What can hang from each mark
Q_952: Q_52
Q_534: Q_753
Q_598: Q_52
Q_753: Q_285
Q_64: Q_52 Q_168 Q_514
Q_514: Q_285
Q_52: Q_64 Q_285 Q_322 Q_952
Q_285: Q_514 Q_753
Q_168: Q_534

Every row comes from one small tree of marks. The marks that hang from a mark follow it in brackets, in the order of their numbers. Every link used is in the known rows. Which tree was each row made from?
Known rows
Q_753[Q_285[Q_514]]: [ -6.3   0.4  -2.6 -11.2   1.7 -26.4   8.3  -8.2   5.8  -0.6 -23.7  -5.6
  12.4   7.7  -6.9  -8.6 -14.1  13.3  -8.8 -15.4  -4.7  -6.1 -23.5  -8.0]
Q_64[Q_52 Q_168 Q_514]: [-21.4  25.7   8.4  19.2  61.6 -10.3 -17.0  -8.8 -51.9  22.4  23.5 -53.4
   9.1  16.6  22.1  12.6  18.6  26.4 -32.4  23.3  -9.0 -26.9   7.7 -42.9]
Q_952[Q_52[Q_64[Q_168]]]: [-26.5   8.0 -25.7  19.1 -15.4   1.9  22.4 -29.3   0.3   9.2  10.9 -40.3
   7.4 -36.9  11.2 -10.1  15.7  -6.2  -6.5  19.4   2.1  -6.5  -7.9  -8.8]
Q_64[Q_52 Q_168[Q_534]]: [-12.0  51.8   4.4  -4.4   8.0   8.6  -9.9   5.3 -12.9  30.8  21.0 -67.7
 -14.4   7.8   4.7  -9.2  31.1  30.8 -18.4   8.8  -6.9 -19.7  13.5 -49.3]
Q_168[Q_534]: [ -4.0  28.0   4.4 -17.2   1.4  13.2   4.4  11.6   0.1  -3.6  -1.0 -36.2
 -12.6  11.5 -15.8 -14.9  16.2  21.1  -6.7 -19.7  -7.6   7.8   5.6 -22.1]
Q_52[Q_64[Q_514] Q_322]: [  4.5   5.8 -22.7  28.9   3.1 -28.5  13.5 -20.8 -20.6 -16.8   2.6 -58.3
   1.8  28.2   2.6  33.8  -8.6 -15.4   1.1  12.6  19.7  -2.7  11.9   6.9]
Q_598[Q_52[Q_64 Q_285[Q_753] Q_322 Q_952]]: [ 12.4  -3.3  -4.8  19.6 -40.2  13.9  17.1 -52.0   4.2 -17.0  20.7   6.6
  -2.2  58.6  -0.9  12.5   0.7  -0.3  11.6 -11.6  23.6   3.7  -5.1  20.7]
Q_534[Q_753[Q_285]]: [-38.7  26.8 -14.6 -23.3 -28.6 -15.2  11.8  -9.5  29.8  15.4  -1.9  -5.5
  -3.7 -14.0   4.4   0.7 -11.3  18.0  14.4   3.5   3.2  -1.5 -30.5  -0.9]
Q_952[Q_52[Q_64[Q_168 Q_514[Q_285[Q_753]]]]]: [-29.6   8.6 -15.6  21.8  12.0 -10.7  17.1 -35.6 -12.5   9.0  26.2 -36.4
  17.3 -20.5   9.2  -6.7  19.9   5.2 -20.5  21.8   1.5  -3.8 -19.7 -24.6]
Q_168[Q_534[Q_753]]: [-21.5  48.1  -1.6 -27.6 -18.3   9.6   4.2   6.2  13.2   5.8  -0.6 -28.8
 -11.7   6.3 -10.5 -10.2  10.4  36.0   5.2  -9.2 -10.2   7.3  -6.8 -22.1]
Q_52[Q_64[Q_168] Q_285 Q_322]: [ 16.5  30.1 -36.8  37.1 -48.1 -27.4  36.8 -37.7   8.1 -11.1  27.3 -43.8
 -14.2  45.9   4.5  34.2 -33.4 -18.0  17.7  18.7  42.2 -16.7  16.3  -8.0]
Q_52[Q_64[Q_168] Q_285[Q_514] Q_322 Q_952]: [ 14.1  32.2 -18.2  50.8 -52.1 -43.6  30.6 -62.7   1.0 -18.8  11.2 -36.3
  12.6  51.2 -13.4  40.2 -34.0   2.0  32.0 -13.0  37.3 -20.0   9.1  -7.0]
Q_52[Q_64[Q_168 Q_514]]: [-22.0  19.3  -8.6  18.7  12.1  -6.4   3.6 -21.6 -18.4  -4.1  33.2 -51.9
  16.3  20.0  17.2  32.1   4.5  13.8  -7.8  -7.3  17.2 -20.6   5.7 -20.5]
Q_514[Q_285[Q_753]]: [ -1.0   9.8   8.0  -8.2   2.3 -20.7  -8.3  -4.6  15.5  19.0  35.2  20.6
   6.1  19.7 -17.2  -4.3  12.9  15.7 -11.8   2.9  13.5   9.7 -25.9 -24.8]
Q_598[Q_52[Q_285]]: [ -0.3 -14.1 -11.7  -4.4 -12.0  32.4   6.3 -19.5   0.0  -1.9   4.0  37.8
  -5.6  47.9   9.8 -11.9  -3.7   8.9  -8.1  -1.3   4.7  -0.7  -4.7  17.0]
Q_52[Q_64[Q_168] Q_285[Q_514 Q_753] Q_322]: [ 45.5  37.4  -5.7  36.9 -45.6 -40.4  25.2 -53.8  -1.2 -27.0  25.1 -11.7
   8.7  74.8   7.7  35.1 -37.5   8.2   6.3  25.8  24.9 -20.0  -0.4 -30.8]
Q_52[Q_64 Q_285 Q_952]: [-21.8   8.7  -4.8  38.7 -57.2 -31.2  33.1 -41.7   7.5 -15.2  30.0 -22.1
  13.3   4.1  -2.1  19.8 -15.7  -6.4  41.4 -32.0  39.7   0.2  -8.1  10.7]
Q_52[Q_64[Q_168[Q_534] Q_514] Q_285 Q_952]: [-33.0  34.0  -0.1  39.1 -12.9 -21.1  30.0 -47.6 -17.4 -16.6  46.7 -59.7
  15.2  32.1  -3.8  30.1  -5.4  22.4  18.4 -42.6  34.4 -12.6   0.6 -24.8]
Q_952[Q_52[Q_64 Q_285[Q_514] Q_322]]: [  3.2   2.0 -36.0  37.0 -34.0 -34.0  39.6 -42.9  -7.8 -10.6 -18.6 -20.1
   8.8  -5.1   3.0 -10.8 -20.5 -18.1   3.4  39.6   4.5   1.9  -9.6   3.9]
Q_598[Q_52]: [ -3.2 -15.4  -7.8 -15.4   2.2  44.5  -9.6 -10.7  -0.3   4.9  -2.4  24.2
  -3.3  33.5   7.5 -11.0  14.8  12.0 -14.6  -6.2  -5.6  -0.6   0.3  18.6]
Q_285[Q_514 Q_753]: [ 41.4  12.5  44.2  -0.6   4.0 -18.3 -15.7 -22.7 -13.9 -22.5  -3.6  46.4
  32.9  41.7   4.1   1.7  -6.4  37.6 -17.0  11.8 -24.8  -4.1 -23.9 -32.6]
Q_534[Q_753]: [-25.7  29.2  -9.1 -15.3 -28.3  -5.4   0.3  -8.2  19.4  12.6  -0.4  10.2
   0.9  -7.9   8.6   6.7  -9.1  20.7  17.1  15.5  -2.7  -1.7 -17.0  -0.1]
Q_598[Q_52[Q_64 Q_285[Q_514 Q_753] Q_322]]: [ 29.6  -0.6  -9.2   9.3 -34.3   8.5   9.5 -42.6  -3.1 -18.2   3.6  24.5
   4.2  79.3  10.8   7.8 -12.7  10.4  -6.5  12.3  10.0  -3.2  -6.0   9.7]
Q_598[Q_52[Q_64[Q_514[Q_285]] Q_322 Q_952]]: [-15.7 -11.1 -20.5  11.8   1.5  14.5  -0.5 -36.4  -9.2   1.5   7.6 -21.9
   4.3  47.2 -10.4  16.1  17.8   6.2  -3.2 -21.5  19.3   2.2   3.0  25.2]

Which tree is each row?
[  7.5  -5.4 -18.4  19.6 -38.7   6.5  12.9 -49.1  -2.2 -13.4  -7.1   7.3
   7.7  62.2  -3.4  11.0 -10.5   6.3  11.9 -14.4  18.6  -2.5   1.3  26.0]  Q_598[Q_52[Q_64 Q_285[Q_514] Q_322 Q_952]]
[ 21.5  -9.7   2.2  13.1 -18.6  20.1  10.9 -44.4  -0.5 -13.7   9.6  29.2
  -9.2  60.4  -8.4   2.0  -1.3   2.3   4.0  -7.7  10.2   6.9  -5.3  17.7]  Q_598[Q_52[Q_285[Q_753] Q_322 Q_952]]
[-18.1  27.6   4.6  30.6  47.8 -23.1  -1.4 -18.6 -51.4  16.0  30.0 -40.5
   6.0  30.7  24.4  11.1  -0.9  23.8 -24.5  27.6   0.2 -26.9   4.8 -43.9]  Q_64[Q_52[Q_285] Q_168 Q_514]
[-29.1   6.4 -26.2  36.0  -2.5 -15.4  36.3 -42.2 -17.7  -2.8  18.5 -32.6
  12.2 -15.3  16.9  -6.5  -4.2  -4.1  -8.5  24.8   8.0  -6.9 -12.5 -14.0]  Q_952[Q_52[Q_64[Q_168 Q_514] Q_285]]
[  5.9  -7.8 -26.3  -1.1 -22.2  29.0   2.7 -22.0   3.2  -1.8  -1.9 -12.4
  -8.9  45.3   6.7   7.7   9.2  -3.6  -5.7   2.4  12.4  -1.5   9.5  27.0]  Q_598[Q_52[Q_64 Q_322]]
[-29.8  46.1  15.8  28.1  44.3 -16.9   2.8 -22.9 -50.4  12.5  32.8 -71.7
   3.0  30.3   0.8   5.4  17.0  40.2 -15.4  -9.3  -0.5 -18.7   6.1 -54.9]  Q_64[Q_52[Q_285 Q_952] Q_168[Q_534] Q_514]
[-29.4  36.7   0.5  14.6 -31.7   2.2  10.7 -29.7   9.6   0.1  36.5 -70.3
   8.3   0.7 -11.7  23.9  22.3  19.0  21.5 -50.4  25.6 -12.2   7.3 -17.4]  Q_52[Q_64[Q_168[Q_534]] Q_952]
[ 18.4 -11.6 -23.6   3.4 -13.6  24.1  12.1 -24.4  -0.1  -6.0  -6.7  24.1
 -18.1  60.9   1.2  -4.2 -11.9  -5.1  -5.8  11.4   8.5   2.0   6.0  22.6]  Q_598[Q_52[Q_285 Q_322]]
[-19.5  -4.4 -37.2  30.2   5.6 -26.4  26.0 -30.9 -14.3   4.8  -3.9 -48.9
   5.2 -19.8  -2.6  -5.8   8.6 -18.8 -10.7  32.8   6.2   7.2  -8.6   2.9]  Q_952[Q_52[Q_64[Q_514[Q_285]] Q_322]]
[-30.3  29.0  -9.7 -23.1 -26.6 -23.4   5.7 -14.0  22.3  11.7 -16.7   6.5
   9.1  -2.5   3.5   0.1 -19.0  29.4  11.1   4.8  -5.4  -6.0 -33.2  -5.5]  Q_534[Q_753[Q_285[Q_514]]]
[ -8.2  10.0 -37.9  27.1 -17.6  -5.8  28.4 -34.1   0.6   5.0   0.9 -53.5
  -4.7 -23.6   2.5  -1.7   7.4 -20.3  -5.1  32.2   6.0  -4.6   1.4  -2.9]  Q_952[Q_52[Q_64[Q_168] Q_322]]
[ -5.4  25.2 -33.1  25.8  10.1 -27.7   9.0 -25.9 -10.7   4.3  26.7 -68.2
  -0.2  42.6  -5.0  40.3  -3.0  -0.7  -8.7   9.8  32.7 -15.2  13.4 -17.1]  Q_52[Q_64[Q_168 Q_514[Q_285]] Q_322]
[-17.8 -13.9 -12.0  -3.3   6.5  32.0  -5.7 -20.8 -15.1  -2.8   8.7  -4.5
   9.8  40.3  18.3   5.3  16.8  15.0 -16.2 -10.1   4.6  -3.9  -0.8  17.1]  Q_598[Q_52[Q_64[Q_514]]]
[-34.6  -0.3 -10.9   4.4   7.2  29.7  -8.1 -37.3  -8.2  11.1  29.2 -17.0
  14.9  42.1   0.7  14.0  27.0  25.2  -9.2 -34.8  17.7 -10.3  -1.9   5.7]  Q_598[Q_52[Q_64[Q_168 Q_514[Q_285]] Q_952]]
[-13.7   7.8   9.3  27.1 -19.3 -31.0   6.8 -14.2 -15.8  14.8   7.9 -17.8
   1.7 -10.6   2.4  -8.2   3.8   0.1  15.9   6.1   7.8  -0.3  -7.0  -2.1]  Q_64[Q_52[Q_285 Q_952]]
[-17.8  22.6 -14.0  33.2  -7.1 -23.7  26.6 -35.0 -18.4 -12.8  42.6 -32.9
  12.1  39.2  21.6  30.1 -22.8   9.1   2.6  -0.3  31.0 -20.1   0.6 -22.5]  Q_52[Q_64[Q_168 Q_514] Q_285]
[ 12.6  -3.3 -27.3  30.6 -11.8 -27.5  34.1 -35.4 -11.5  -7.6 -29.2   2.6
   1.5  -2.5  -5.0 -20.8 -21.7 -14.7  -4.6  43.7  -8.5   4.9  -9.3   0.8]  Q_952[Q_52[Q_285[Q_514] Q_322]]
[ 17.3  12.4 -33.6  35.4 -54.2 -38.3  38.4 -30.4   5.9 -19.0  10.4 -32.2
 -11.7  36.0   3.1  24.2 -34.6 -27.8  24.6  19.1  39.1  -0.8   8.8  11.1]  Q_52[Q_64 Q_285 Q_322]
[-30.8  21.1  -2.2  47.2 -13.6 -28.0  27.4 -53.4 -16.2 -14.8  46.9 -41.4
  21.0  26.6   3.9  36.9 -14.1  11.5  22.6 -32.8  37.6 -16.5  -1.7 -14.9]  Q_52[Q_64[Q_168 Q_514] Q_285 Q_952]
[  1.7  35.9   1.3  18.5  -5.0 -20.2  -3.5 -17.3 -18.9  23.2  14.1 -17.3
   5.1  25.5  18.1   0.0  -6.6  24.9 -10.5  29.4  -0.2 -29.6   3.6 -40.2]  Q_64[Q_52[Q_285[Q_514]] Q_168]
[ 16.9  -4.0 -27.3   9.6 -34.1   9.0  12.0 -36.7  -2.7 -12.5  -9.6  12.9
   1.6  71.0   8.6   6.6 -16.9   4.8  -2.4   7.9  13.8  -5.7   3.2  20.5]  Q_598[Q_52[Q_64 Q_285[Q_514] Q_322]]
[-28.2  -5.5 -25.1  35.0  -6.4 -23.3  36.8 -36.7 -19.6  -7.8   7.4 -24.0
  13.8 -22.2  15.1 -13.0  -5.9 -11.0  -3.3  25.3   5.1   3.3 -17.7  -1.4]  Q_952[Q_52[Q_64[Q_514] Q_285]]
[  4.6  10.0 -18.6  25.1   5.5 -38.9   9.4 -23.8 -13.1  -8.2  19.6 -49.1
   4.9  37.8  -5.4  32.0  -2.3  -7.5  -4.4  13.9  26.3   1.8  -0.3  -5.5]  Q_52[Q_64[Q_514[Q_285[Q_753]]] Q_322]
[ -9.9  25.9 -19.6  24.6 -45.0 -16.2  28.4 -31.0   9.4  -5.6  42.1 -25.4
   2.4  26.9  17.1  22.7 -22.6   1.1  15.2   0.4  35.9 -19.3   1.4 -16.3]  Q_52[Q_64[Q_168] Q_285]
[-27.9  23.5  -1.7  23.6 -32.0  -3.2   8.3 -35.1   8.7   2.2  36.7 -53.1
  14.7  -4.9  -4.0  31.4  14.4   8.2  24.7 -40.1  29.8 -15.8   4.1  -6.3]  Q_52[Q_64[Q_168] Q_952]
[ 28.9  -5.6   6.8  12.7 -16.3  12.2   5.4 -48.8  -6.9 -17.1  -4.1  40.5
   4.3  72.2  -8.9   1.9  -7.7  14.5  -0.6  -6.3   1.3   2.7  -7.5  13.0]  Q_598[Q_52[Q_285[Q_514 Q_753] Q_322 Q_952]]
[-15.8  30.7 -14.5  22.7  61.4 -32.6 -15.6 -10.1 -40.0  37.9  25.3 -63.1
  -1.8  35.6  -1.6  16.1  15.6  18.9 -33.5  33.9   7.9 -21.7   9.2 -43.6]  Q_64[Q_52[Q_322] Q_168 Q_514[Q_285]]
[-30.9  47.1  -5.3 -33.5 -18.6   2.1  11.8   4.6  20.9   7.6  -2.5 -39.6
 -15.0   2.2 -12.7 -14.3   8.0  34.2   4.0 -17.8  -6.9   7.5 -16.4 -22.6]  Q_168[Q_534[Q_753[Q_285]]]
[ 13.5  11.5 -10.6  25.4 -17.7 -36.3  11.5  -6.1 -16.7  11.4  -4.5 -25.4
 -16.1  12.2   6.4  -5.5 -11.0 -15.4   5.0  41.5   7.2  -1.7   5.6  -2.0]  Q_64[Q_52[Q_285 Q_322]]
[ -9.8   3.0 -20.8   2.4 -29.5  33.8  10.5 -32.5   6.0   1.3  25.7   5.9
  -1.2  53.5  19.7   5.3  -1.4  12.7  -4.6  -5.5  20.1 -13.1   0.6   6.3]  Q_598[Q_52[Q_64[Q_168] Q_285]]
